Known rows, with every way that one mark hangs from another:
{lubani kuzas}: -33.9, 29.0, -18.0, 39.8, -36.9, -13.8, -13.0, -5.3, 3.4, -25.7, -20.8, -10.7, 17.6, -7.4, -9.1, -23.2, -2.6, 42.6, -27.2, 5.1, 16.8, -13.1
{mugu fuzu lubani}: -33.7, 49.2, 5.0, 41.7, -23.6, -16.9, 3.1, -3.0, -18.1, -21.2, -13.9, -7.0, 39.0, 4.7, -34.9, -27.0, -5.4, 45.6, 24.2, 17.1, 8.8, -23.8
{mugu {fuzu sefal} {kazoge vizal}}: -23.0, 49.4, -32.1, 42.9, -31.2, -8.9, -15.5, 18.1, -47.2, -23.2, -2.0, -4.4, 4.3, -5.0, -34.7, -8.7, -10.8, 36.5, 26.5, 11.3, 13.6, -12.7
{mugu {fuzu sefal} {kazoge vizal} {lubani kuzas zefas}}: -20.7, 50.2, -21.1, 27.4, -25.6, -7.4, 6.7, -14.2, -18.8, -35.8, 4.7, -9.2, 28.4, 5.0, -37.7, -17.5, -17.4, 34.7, 32.8, 20.8, 7.0, -17.8
{mugu fuzu kazoge}: -25.5, 50.6, -29.3, 47.9, -28.5, -14.7, 2.5, 14.5, -30.8, -21.8, -5.3, 10.6, 12.2, -4.5, -36.8, -15.0, -2.7, 28.7, 28.8, 15.8, 14.4, -17.0
{fuzu {sefal rikisi} {vizal kazoge}}: -22.2, 25.6, 9.6, 49.4, -25.1, -8.9, -26.8, 27.0, -70.7, -22.0, -17.6, -53.2, 11.0, -18.5, -19.0, -3.8, -2.1, 63.7, -63.3, 15.7, 12.6, -17.1
{lubani {mugu {fuzu {sefal rikisi}} {kazoge vizal}} zefas}: -15.5, 50.1, -14.5, 27.9, -14.6, -5.2, -2.5, -22.1, -40.2, -21.7, 4.4, -38.6, 12.1, -11.6, -11.5, -13.4, -5.8, 26.9, 51.5, 14.8, 8.2, -13.0
{lubani {kuzas rikisi} {mugu {fuzu sefal} {kazoge vizal}}}: -17.8, 38.4, -46.2, 39.0, -38.2, -4.8, -23.7, -6.7, 6.2, -29.8, -5.3, -20.1, 9.9, -3.5, -5.4, -20.3, -7.1, 27.4, 10.2, -0.5, 12.6, -8.6
{zefas {lubani kuzas {mugu {fuzu sefal vizal} kazoge}}}: -23.4, 34.6, -19.2, 29.2, -12.6, -9.3, -10.4, 7.4, -11.1, -20.8, -12.3, -28.3, 3.2, -10.0, -19.5, -24.1, -8.4, 3.0, 8.8, -2.2, 0.0, -19.3
{kuzas {lubani {mugu {fuzu {sefal rikisi}} kazoge} zefas}}: -18.8, 41.1, -13.2, 34.9, -19.4, -13.2, -18.8, -35.9, -29.8, -18.0, -10.3, -26.3, 7.0, -9.8, -15.5, -18.8, -2.5, 37.4, 39.4, 10.8, 20.7, -21.0
{kuzas lubani {rikisi sefal}}: -24.1, 26.0, -25.8, 60.8, -27.6, -11.7, -40.6, 14.1, 22.0, -23.9, -24.2, 3.0, 22.3, -11.0, 2.1, -8.9, -7.1, 44.6, -16.9, 7.7, 27.5, -21.8
{kuzas {lubani {mugu fuzu} zefas} {rikisi sefal}}: -14.9, 35.6, -24.8, 50.4, -18.4, -9.7, -28.2, -5.5, 27.7, -23.2, -17.7, -22.4, 25.3, -8.7, 8.5, -12.1, -3.8, 35.2, 31.5, 11.6, 22.1, -20.8
{vizal kazoge}: -22.3, 32.6, -8.9, 52.7, -34.7, -12.3, -14.1, 29.6, -32.2, -26.5, -26.0, -1.3, 22.4, -17.8, -11.0, -3.6, -2.1, 39.0, -24.0, 15.0, 17.5, -23.0
{mugu fuzu {kazoge vizal} {lubani kuzas zefas}}: -20.6, 54.9, -23.5, 26.2, -25.2, -5.4, 15.1, -12.6, -3.1, -37.2, 1.7, 13.0, 31.9, 5.4, -36.7, -16.7, -11.9, 21.7, 53.0, 24.1, 6.7, -23.0
{kuzas {lubani {mugu fuzu}}}: -26.7, 40.0, -13.9, 41.8, -27.0, -15.2, -34.9, -25.0, -17.5, -15.0, -25.2, -10.6, 0.3, -5.6, -13.5, -22.4, 1.7, 38.0, 35.0, 5.0, 22.7, -23.7
{kuzas {lubani {mugu fuzu kazoge} zefas} {rikisi sefal}}: -12.7, 37.6, -34.4, 51.4, -18.6, -9.6, -27.6, -4.9, 24.0, -26.3, -11.4, -8.2, 21.7, -9.7, 4.5, -8.6, -6.1, 27.5, 34.3, 13.5, 21.9, -21.4
{zefas {lubani {kuzas rikisi}}}: -25.7, 26.3, -11.6, 36.2, -17.9, -8.2, -3.1, 31.7, 19.0, -22.6, -20.3, -12.6, 25.6, -13.6, -11.3, -22.9, -11.8, 9.6, -23.8, -1.9, 7.1, -20.1
{mugu fuzu {kazoge vizal} {lubani {kuzas rikisi} zefas}}: -15.8, 53.6, -26.8, 30.7, -26.7, -2.5, 14.4, 1.2, 10.9, -39.2, 2.2, 13.6, 38.5, 4.9, -33.4, -14.6, -13.9, 20.3, 45.3, 24.2, 8.9, -21.8
{kuzas {lubani zefas} rikisi}: -13.8, 34.1, -11.5, 48.2, -22.4, -9.0, -22.0, 13.7, 18.1, -23.6, -24.4, -8.1, 28.7, -12.2, -3.7, -9.2, -6.5, 35.1, -3.0, 14.8, 28.7, -22.9
{mugu fuzu {kazoge vizal}}: -23.7, 53.9, -35.3, 41.7, -31.1, -6.2, -6.6, 19.6, -32.0, -24.1, -5.1, 17.9, 6.7, -3.8, -36.2, -8.7, -6.1, 22.9, 46.4, 16.3, 13.5, -17.9
{kuzas {lubani zefas}}: -23.5, 37.4, -3.6, 38.2, -19.7, -14.0, -20.7, -13.8, -12.0, -19.2, -25.4, -9.4, 13.4, -11.6, -12.4, -13.8, -3.5, 38.3, 15.8, 15.5, 26.2, -24.0
{kuzas {lubani {mugu kazoge} zefas} {rikisi sefal}}: -14.0, 32.6, -32.1, 51.1, -17.6, -8.5, -33.9, -8.4, 20.7, -28.1, -12.6, -4.1, 19.2, -14.4, 10.4, -6.2, -7.2, 25.6, 13.8, 12.5, 24.1, -21.8

Rows:
-27.9, 34.0, -14.0, 28.3, -15.9, -9.8, -3.5, 2.5, 3.4, -17.4, -17.6, -26.6, 15.2, -9.2, -11.8, -31.3, -5.4, 5.9, 18.7, -6.7, 1.6, -20.0 : {zefas {lubani kuzas {mugu fuzu}}}
-25.5, 56.9, -18.6, 37.0, -26.0, -6.6, -0.4, 1.6, -28.2, -30.0, -0.7, 27.2, 22.6, 3.5, -44.9, -14.4, -12.4, 24.3, 46.7, 20.5, 9.2, -25.8 : {mugu fuzu {kazoge vizal} lubani}
-18.7, 43.8, -17.3, 36.2, -20.1, -14.4, -24.4, -31.3, -24.3, -19.2, -14.6, -20.9, 3.6, -8.5, -13.9, -16.7, -3.7, 31.7, 42.3, 12.0, 22.1, -21.5 : {kuzas {lubani {mugu {fuzu sefal} kazoge} zefas}}
-22.4, 38.3, -20.2, 39.0, -19.9, -10.1, 4.5, -11.7, 15.3, -41.5, 1.4, 15.3, 41.2, -4.8, -15.7, -12.0, -15.7, 23.5, -10.6, 22.0, 12.7, -21.2 : {mugu kazoge {lubani {kuzas {rikisi sefal}} zefas}}
-30.9, 37.3, 6.6, 30.3, -20.7, -13.1, 3.3, -23.2, 4.8, -31.5, -12.7, -11.3, 41.7, -3.2, -15.2, -23.3, -10.6, 38.4, -7.7, 17.7, 10.8, -21.4 : {mugu {lubani kuzas zefas}}
-19.4, 38.1, -8.4, 25.7, -21.0, -9.2, -1.6, -33.4, -9.4, -22.9, -8.7, -69.7, 17.3, -5.2, -2.5, -27.5, 2.3, 42.0, 21.0, 11.1, 6.6, -9.9 : {lubani kuzas {mugu {fuzu {sefal rikisi} vizal}} zefas}
-32.3, 32.8, -3.6, 40.9, -29.0, -12.2, -10.3, -6.4, 12.7, -31.6, -16.3, 1.3, 41.0, -1.8, -15.3, -23.4, -10.9, 40.2, -30.2, 11.1, 14.2, -20.5 : {mugu {lubani {kuzas rikisi}}}
-25.0, 28.6, -26.6, 40.8, -35.2, -9.2, -25.4, -14.4, 23.0, -27.0, -18.2, -21.8, 18.4, -8.7, 9.5, -24.4, -1.8, 30.6, -18.4, -2.6, 16.0, -11.4 : {lubani {kuzas rikisi} mugu}
-23.4, 32.7, -17.0, 33.1, -16.6, -7.4, -3.9, 15.8, 16.5, -19.3, -17.3, -25.5, 22.2, -8.9, -8.6, -28.7, -7.2, 4.0, 8.7, -6.4, 2.9, -19.1 : {zefas {lubani {kuzas rikisi} {mugu fuzu}}}
-21.4, 27.7, -20.8, 41.6, -25.7, -8.8, 0.8, 5.3, 39.3, -32.9, -12.5, -26.4, 41.1, -10.7, 9.1, -14.7, -6.3, 38.1, -19.1, 15.6, 14.6, -10.4 : {lubani {kuzas {rikisi sefal}} zefas}
-18.7, 31.0, -14.4, 36.8, -28.1, -8.0, 6.3, 8.5, 34.0, -31.7, -15.4, -25.9, 39.9, -10.4, 2.3, -16.7, -5.5, 35.6, -19.2, 15.7, 17.1, -12.0 : {lubani {kuzas rikisi} zefas}
-7.2, 43.2, -22.7, 45.3, -19.5, -6.4, -24.9, 3.7, 10.8, -24.3, -17.0, -10.3, 14.9, -8.4, -7.3, -9.3, -2.5, 21.2, 30.9, 17.4, 24.2, -23.8 : {kuzas {lubani {mugu {fuzu vizal} kazoge} zefas} rikisi}
-19.9, 42.0, -27.1, 32.5, -21.5, -1.4, -3.8, -7.3, 14.1, -43.6, 2.1, 22.0, 34.5, -4.8, -15.7, -6.7, -18.9, 18.0, 6.9, 22.5, 11.2, -22.1 : {mugu {kazoge vizal} {lubani {kuzas {rikisi sefal}} zefas}}
-16.8, 49.1, -16.1, 27.9, -12.3, -3.7, -13.8, -20.4, -25.7, -25.3, -3.5, -10.9, 7.0, -16.7, -1.9, -6.7, -6.7, 9.4, 44.7, 15.4, 12.3, -16.9 : {lubani {mugu {kazoge vizal}} zefas}
-24.2, 33.7, -32.9, 45.4, -31.4, -8.2, -24.4, -4.4, 28.4, -27.2, -16.3, -31.9, 15.7, -2.1, 4.5, -22.9, 2.6, 34.1, 4.6, 5.0, 9.9, -11.5 : {lubani {kuzas {rikisi sefal}} {mugu {fuzu vizal}}}
-21.2, 29.4, -23.9, 33.1, -14.7, -6.4, -9.9, 12.9, 10.7, -24.6, -12.4, -8.0, 15.2, -14.1, -7.3, -21.9, -10.7, -5.1, -5.6, -4.8, 5.0, -19.9 : {zefas {lubani {kuzas rikisi} {mugu kazoge}}}
-20.6, 30.0, 3.3, 52.0, -25.2, -11.7, -40.7, 39.8, -56.2, -23.1, -25.5, -42.0, 5.0, -16.6, -16.2, 1.2, -5.3, 54.3, -57.7, 18.1, 15.4, -17.2 : {fuzu sefal {vizal kazoge}}
-17.6, 32.1, -16.0, 35.0, -16.7, -5.6, -7.9, 29.4, 12.6, -22.9, -21.8, -25.8, 19.5, -10.8, -9.0, -21.7, -5.3, 2.0, 4.5, -0.3, 1.7, -22.8 : {zefas {lubani {kuzas rikisi} {mugu {fuzu {vizal kazoge}}}}}
-17.8, 45.8, -17.4, 35.9, -19.9, -12.8, -20.6, -29.2, -18.3, -19.5, -16.4, -9.5, 5.0, -8.0, -13.5, -16.8, -0.8, 25.0, 53.4, 13.8, 21.8, -24.2 : {kuzas {lubani {mugu fuzu kazoge} zefas}}
-25.3, 30.2, -21.7, 36.0, -14.8, -8.3, -6.2, 14.5, 22.2, -21.2, -15.2, -26.6, 22.7, -9.8, -3.4, -26.9, -7.9, 6.5, 9.4, -5.6, 0.9, -18.8 : {zefas {lubani {kuzas {rikisi sefal}} {mugu fuzu}}}
-28.3, 34.2, -34.4, 35.4, -32.8, -11.6, -22.7, -33.4, -3.4, -28.2, -9.6, -2.9, 1.0, -8.7, -3.1, -23.2, -1.6, 21.2, -1.4, 0.9, 14.4, -13.2 : {lubani kuzas {mugu kazoge}}
-21.2, 31.3, -39.7, 41.8, -34.4, -7.7, -23.3, -13.4, 17.1, -31.5, -9.3, -1.9, 11.3, -9.7, 3.2, -19.2, -4.1, 19.2, -14.5, 0.2, 16.2, -11.6 : {lubani {kuzas rikisi} {mugu kazoge}}
-24.7, 38.8, -12.0, 34.1, -8.7, -11.4, -9.1, 12.1, -28.2, -15.1, -10.1, -21.9, 9.5, -14.1, -19.4, -21.3, -11.2, 3.2, 19.8, -2.5, 1.9, -20.7 : {zefas {lubani {mugu {fuzu sefal} kazoge}}}
-11.0, 39.7, -33.6, 34.3, -26.2, -8.6, -0.3, -16.6, 14.8, -31.4, -0.6, -39.7, 24.2, -6.2, 0.1, -21.3, -5.9, 26.3, 18.8, 10.0, 11.8, -8.1 : {lubani {kuzas rikisi} {mugu {fuzu sefal} kazoge} zefas}
-23.6, 26.8, -28.1, 35.6, -13.9, -6.4, -11.7, 11.1, 17.3, -25.8, -10.5, -8.0, 15.6, -14.4, -2.3, -20.0, -11.9, -3.7, -5.5, -4.5, 3.9, -19.5 : {zefas {lubani {kuzas {rikisi sefal}} {mugu kazoge}}}
-20.7, 31.9, -24.9, 34.6, -17.2, -8.4, -5.9, 15.1, 5.6, -22.3, -10.1, -22.7, 15.8, -10.4, -13.1, -25.8, -11.5, 3.8, 2.5, -5.4, 4.0, -17.1 : {zefas {lubani {kuzas rikisi} {mugu {fuzu sefal} kazoge}}}
